Each row comes from the steps of one walk. Every step used is in the known rows, and no mark comes twice. Write the walk behind each row, first mark first.
Known rows
Y-B-X-V-G: [ 0.00 -3.17  0.12 -1.57 -2.08  0.72 -1.27 -1.33  1.65 -8.04 -1.36  0.98
 -1.52 -0.58  1.91 -1.28  2.07  1.86  0.92]
Q-Y-B: [-1.84 -0.59  0.51  1.72 -2.92  1.71  0.69  0.60  0.13 -4.80 -0.85  1.47
 -1.87  0.72  4.42 -0.46  1.11 -0.78 -0.85]
B-Y: [ 0.16 -2.43 -1.27  3.17  1.40 -0.36  1.05  1.09 -1.35 -2.50 -4.45  1.94
  2.54  1.59  1.25 -2.26  0.75 -2.37 -1.45]
V-X-Q: [ 1.65  0.92 -1.00  1.87  0.33  1.09  1.90 -1.07 -0.33 -2.01  1.72  4.52
 -1.69 -0.92  2.14  2.34 -0.06  1.43  4.52]
B-X-V: [ 2.00 -2.58 -1.36 -3.45 -0.22 -0.91  0.90 -0.25 -1.30 -2.45 -0.49  1.99
 -1.50  0.23  0.59 -3.37  1.72  2.87  2.08]
X-A: [-0.68 -0.48 -4.26 -0.45 -0.87  0.21 -0.13 -0.85 -2.71  0.00 -2.08  0.61
  1.22  1.13  0.60 -1.66  1.49  0.20  3.56]
B-Y-Q-G: [-1.48 -2.31 -3.94  1.66  0.50 -1.68 -0.59  1.59 -0.38 -2.19 -2.92  4.26
  0.16  0.67  1.54 -2.37  1.00 -2.54 -0.90]
G-Q-Y-B: [-3.06 -3.73 -0.87  1.46 -1.33 -1.02  1.88  1.26 -0.46 -2.46 -1.50  2.86
 -3.29 -1.81  3.93 -1.83 -0.23 -0.88 -1.42]
B-Y-Q: [-1.13 -2.38 -2.68  3.18  2.19 -1.84 -0.82  1.45 -1.53 -3.30 -3.25  3.39
  0.69  1.65  1.35 -1.40  1.68 -2.27 -0.81]
X-Q: [ 0.41  0.48 -2.94  0.21  0.05  2.29  1.16  1.56 -1.45  0.22  0.77  3.83
  0.76  0.06  1.07 -1.59  1.05  2.23  2.93]
X-V-G-Q: [-1.87 -3.18 -5.27 -0.55 -1.90 -2.18 -0.95 -2.17  1.99 -2.66 -1.92  4.01
 -0.94 -1.42  0.60 -3.47 -2.59  1.17  0.98]
A-X-V-G-Q-Y: [-0.11 -1.54 -2.88  1.05  0.99 -3.29  0.85 -2.05  2.50 -3.13 -1.13  4.89
 -0.61  1.44 -0.07  0.71 -1.78  2.36  3.10]
Y-Q-X-V-G: [-2.15  0.54 -7.00  1.63 -1.54 -1.91 -2.70 -1.15 -1.30 -4.96  2.15  4.80
 -3.37 -1.46  0.57 -1.28  1.50  1.67  1.88]
Y-Q-X: [-1.87  0.91 -5.02  2.56 -0.64 -1.39 -1.53 -0.07 -2.65 -3.77  2.67  3.47
 -3.11 -1.64  1.37 -0.69  2.62  1.29  0.90]
A-X: [ 1.04 -0.44  0.38  2.41  2.49 -2.02  1.59 -1.35  0.59 -1.92 -0.37  1.63
  1.37  1.37  0.40  1.95  0.51  2.40  2.05]
Y-B: [-1.77 -2.41  1.10  1.76 -2.14  1.77 -1.42 -1.01  0.91 -6.27 -0.87 -1.34
  0.25 -1.16  3.25 -0.18  1.84  0.46 -0.99]
G-Q-Y: [-2.35 -2.96 -1.68  1.38 -0.47 -2.04  2.92  1.54 -1.35  0.12 -1.43  3.76
 -3.01 -1.61  3.35 -2.43 -0.91 -0.75 -1.27]
B-X-A: [ 2.36 -1.21 -1.70 -3.15  0.86 -0.79  1.97  0.39 -3.09 -1.31 -1.70  1.76
 -0.99  1.11  0.21 -2.37  3.24  1.81  3.61]
A-X-Q-Y-B: [ 1.02  0.84 -0.73  1.64  1.71  0.56  1.76  0.50  0.73 -2.81  0.81  4.54
  0.11  2.64  0.96  2.60  1.21  2.80  4.38]
G-Q: [-2.10 -3.93 -1.66  1.36  0.48 -2.37  1.93  0.47 -1.25  0.24 -1.47  2.11
 -1.37 -2.88  2.24 -2.60 -0.66  0.22 -1.20]

Which walk is each row?
[-0.09  0.68 -4.77 -1.86 -2.27  2.52  1.41  1.82  0.28  1.89  1.25  5.05
 -0.02 -1.22  1.45 -3.01 -0.06  1.87  2.94]  X-Q-G
[-1.00 -1.90 -1.56  0.99 -0.43 -2.76  2.46 -0.13  2.55 -4.76 -3.28  5.87
 -3.28 -1.50  2.28 -1.54 -1.45 -0.17 -0.82]  V-G-Q-Y-B-X
[-1.67 -1.14 -2.61  1.96 -0.34 -3.18  2.63 -0.39  2.19 -2.63 -3.18  5.96
 -2.36 -1.57  2.14 -1.99 -2.64 -0.57 -1.14]  V-G-Q-Y
[-1.07 -0.57 -4.11  2.67 -0.56 -2.77  2.07 -1.17  1.26 -3.69 -2.03  5.51
 -2.13 -3.17  0.82 -2.05 -1.88  0.45 -0.64]  V-G-Q-X
[-0.58 -2.02 -2.26  1.09  0.41 -2.60  0.08 -2.27  3.10 -4.90 -1.19  4.25
 -0.81  1.34  0.36  1.33 -1.29  2.25  3.03]  A-X-V-G-Q-Y-B
[-1.22 -0.46 -5.43  2.04 -0.81 -2.55  1.70 -1.26  0.60 -3.28 -2.44  5.60
 -1.98 -2.56  0.34 -2.08 -1.44  0.21  0.72]  V-G-Q-X-A
[ 0.32 -2.81  2.13 -0.62 -1.07  1.21 -0.11 -0.20  0.28 -6.97 -0.90 -0.44
 -1.16 -0.80  2.63 -0.69  3.31  1.52 -0.06]  Y-B-X
[-1.14 -1.65 -5.31  3.09  0.54 -1.10 -1.46  0.89 -2.45 -4.62 -1.89  4.13
 -0.27  1.04  0.42 -2.07  1.99 -1.69  0.24]  B-Y-Q-X-V
[ 0.18 -2.62  0.40 -1.43 -1.39  1.38 -0.61 -0.45 -0.59 -6.47 -1.56 -0.36
 -0.95  0.12  1.93 -0.65  3.77  1.19  2.02]  Y-B-X-A
[-0.41 -0.91  1.32  0.15 -2.16  1.22  1.67  1.17 -0.21 -5.32 -0.83  2.03
 -2.88  0.99  4.04 -0.81  2.07 -0.10 -0.29]  Q-Y-B-X
[ 0.51 -2.04  0.11 -2.26 -2.08  2.54  0.18  0.80  0.84 -5.43  0.11  1.88
 -1.61 -1.00  2.32 -1.33  2.97  2.01  1.65]  Y-B-X-Q-G
[ 0.91  0.21 -1.91  1.41 -0.29 -0.30  1.01 -2.79 -1.19 -2.14 -0.30  2.27
 -1.29 -0.19  1.70  2.22  0.27  0.04  4.90]  V-X-A
[ 1.67  0.56 -1.27  1.58  2.91 -0.33  1.87 -0.01  0.17 -0.99  0.81  3.98
  1.43  1.89 -0.19  2.05  0.84  3.52  4.52]  A-X-Q
[ 0.62 -0.95 -2.44  1.01  1.16 -2.73 -0.05 -2.88  2.70 -3.46 -0.90  3.52
  0.90  1.58 -0.61  0.94 -1.23  2.99  3.31]  A-X-V-G
[-2.02 -2.84 -5.56  1.21 -1.84 -1.23  0.99 -0.31 -2.35 -1.63  0.61  3.15
 -2.85 -3.60  0.97 -3.41 -0.30  1.06  0.36]  G-Q-X-V
[ 0.50 -1.54 -1.87  0.89  1.16 -1.89 -0.16 -2.26  1.10 -2.30  0.03  1.86
  1.14  1.76 -0.26  0.90 -0.27  3.08  3.33]  A-X-V
[-2.33 -4.41 -1.44 -0.48 -1.38 -1.21  1.60  1.13 -0.55 -2.94 -1.34  3.51
 -4.01 -1.41  3.34 -2.50  0.16 -0.06 -0.22]  G-Q-Y-B-X-V
[-0.47  0.72 -2.17  0.42 -1.61  3.55  1.05  2.27 -0.66 -2.47  0.76  4.52
 -1.09  1.11  2.75 -0.73  1.58  1.17  2.81]  X-Q-Y-B
[ 1.27  0.97 -2.11  0.34 -1.41  1.26  2.08 -0.94  0.83 -0.82  2.06  5.41
 -2.28 -1.89  2.39  1.37 -0.81  1.14  4.46]  V-X-Q-G
[-0.30  1.12 -6.61  1.65 -3.63  0.46 -0.40 -2.20 -0.99 -4.91  1.15  3.47
 -1.50 -2.00 -0.18 -2.76 -0.08  1.84  1.56]  Q-X-V-G
